Each row was made from one path, in order. Every step used is in the known rows, and no mark comes twice. Write each row's path.
In the rows, 128 means zero.
Known rows
degab/zamu/saviv: [131  91 184 142 177 112 125 128 101  80  94 194 100 109 131 183 141 125
  64 102 117]
duni/degab/zamu/saviv: [149 105 195 115 161 108 131 121  90 115 121 201 103 112 114 186 121 164
  57 105 107]
saviv/zugin/degab: [141 115 152 163 104 160 129 133 125 134 171 153 138 129 109 103 128 107
 158 115 186]
lesi/degab/duni: [122 122 133 129  69 115 114 116  82 120 138 138 183 107 107 178 158 107
 154 116 107]
saviv/zugin: [137 116 141 160 131 134 117 154 103 139 141 146 128 107 109 153 142 131
 138 103 148]
zamu/saviv: [155  85 144 149 166 127 114 146  98 116 100 158 100 127 130 191 136 126
 112 124 108]
saviv/lesi: [125  92 121 174 134 119  70 133 111  96 146 113 103 143 148 152 116 147
 109 120 124]
zugin/degab: [125 106 148 175 110 140 122 113 136 108 127 135 132 148 142 143 141 119
 157 115 156]
degab/ponuf: [135 159 125 179 154 119 123 119 117 104  85 134 136 109 164 176 128 122
 147  69 121]
degab/duni/saviv: [166 100 134 174 102 107 107 134 132 131 107  78 154 115 140 189 180 173
 172 114 111]
ponuf/saviv/lesi/degab: [ 62  90 121 155 100 143  75 134 111 135 182 137  83 114 145 143 129 127
 139 142 102]
zugin/degab/zamu/saviv: [129 103 182 143 147 136 138 113 120  70 112 205 119 127 125 134 126 102
  82 122 154]
zugin/degab/ponuf: [136 166 130 182 131 143 145 101 139  98 111 144 141 128 168 135 112 102
 166  82 160]
ponuf/saviv/zugin/degab/duni: [136 112 151 104  58 184 133 107 141 176 148 157 159 112 111  99 157 125
 235  86 181]
zamu/saviv/zugin/degab/lesi: [197  92 143 129 139 165 134 165 108 132 136 145 162 138  87 131 132  52
 135 122 180]
duni/degab/lesi: [176 118 147 131 120 107 112 138 115 140 107  98 153 145 115 217 148 137
 141  80 126]
zugin/degab/duni/saviv: [169 101 144 174  76 132 124 113 156 122 130  87 167 137 146 143 169 150
 190 121 149]
lesi/degab: [ 90 114 134 161 112 117 111 139  93 113 150 141 125 110 125 184 148 105
 120 130 102]
duni/saviv: [133  95 143 209 149 108 105 149 146 124 115  86 108 125 152 193 166 169
 140 124 102]

Write each row's path
[ 99 140 112 161 120 171 106  93 152 120 142 134 107 134 191  86  97 129
 186  96 163]
zugin/degab/ponuf/saviv/lesi
[129  78 158 147 173 111  91 128  92  71 135 175  99 115 136 149 109 134
  36 117 120]
degab/zamu/saviv/lesi
[150 174 129 167 131 161 150 112 120 123 152 155 151 101 139  96 108  99
 165  89 184]
saviv/zugin/degab/ponuf
[ 90  78 129 152 126 147  75 124 135 130 136 126  73 130 167 151 132 167
 155 107 119]
ponuf/saviv/lesi
[154 119 148 134  68 139 118  94 126 111 118 128 179 141 131 141 151 116
 189  88 160]
zugin/degab/duni
[154  81 107 113  91 125  85 136  63 116 168 144 149 105 107 152 115  99
  85 160 100]
zamu/saviv/lesi/degab/duni
[134 135  92 153 160 131 104 143  66 101 165 156 119  95 147 138  79  78
  72 150  93]
zamu/saviv/lesi/degab/ponuf
[203 101 145 100  96 165 142 133  99 150 143 180 175 115  89 107 125  87
 153 125 172]
zamu/saviv/zugin/degab/duni
[133 173 148 120 130 164 151 119 126 205 142 173 106  84 138 145 124 167
 191  65 134]
duni/degab/ponuf/saviv/zugin
[115 128 182 158 116 144 135 110 116  86 157 196 141 111 106  98 131 110
 122  97 193]
saviv/zugin/degab/zamu
[102 160  92 173 126 123  99 124  80  93 172 130 130  93 158 131 100  98
 106 121 106]
saviv/lesi/degab/ponuf
[ 39 103 154 147 112 136  81 112 106  89 176 174  88  93 140 129 135 131
  99 132 111]
ponuf/saviv/lesi/degab/zamu
[ 89  98 114 171 110 119  82 142  83  99 191 120 116 122 130 148 114 114
  95 153 114]
saviv/lesi/degab
[ 82 100 146 201 125  96  85 134 110  67 200 120 108  92 137 132 136 142
  54 166 104]
duni/saviv/lesi/degab/zamu
[107 155 135 157 148 148 126 113 141 137  75 148  95 104 179 171 142 141
 200  59 113]
degab/ponuf/saviv
[165  94 149 137 134 166 142 147 106 137 162 179 122 128 101 106 117  91
 123 139 168]
zamu/saviv/zugin/degab
[107  83 105 208 119 107  81 146 116 107 207  81 103 109 146 151 124 142
  93 182  95]
duni/saviv/lesi/degab
[103 157 135 160 119 170 140  85 164 130  97 147 114 125 188 124 128 121
 211  75 149]
zugin/degab/ponuf/saviv
[105 105 149 141 130 167 113 138 126 179 128 163  93 107 126 142 154 148
 181  95 140]
ponuf/saviv/zugin
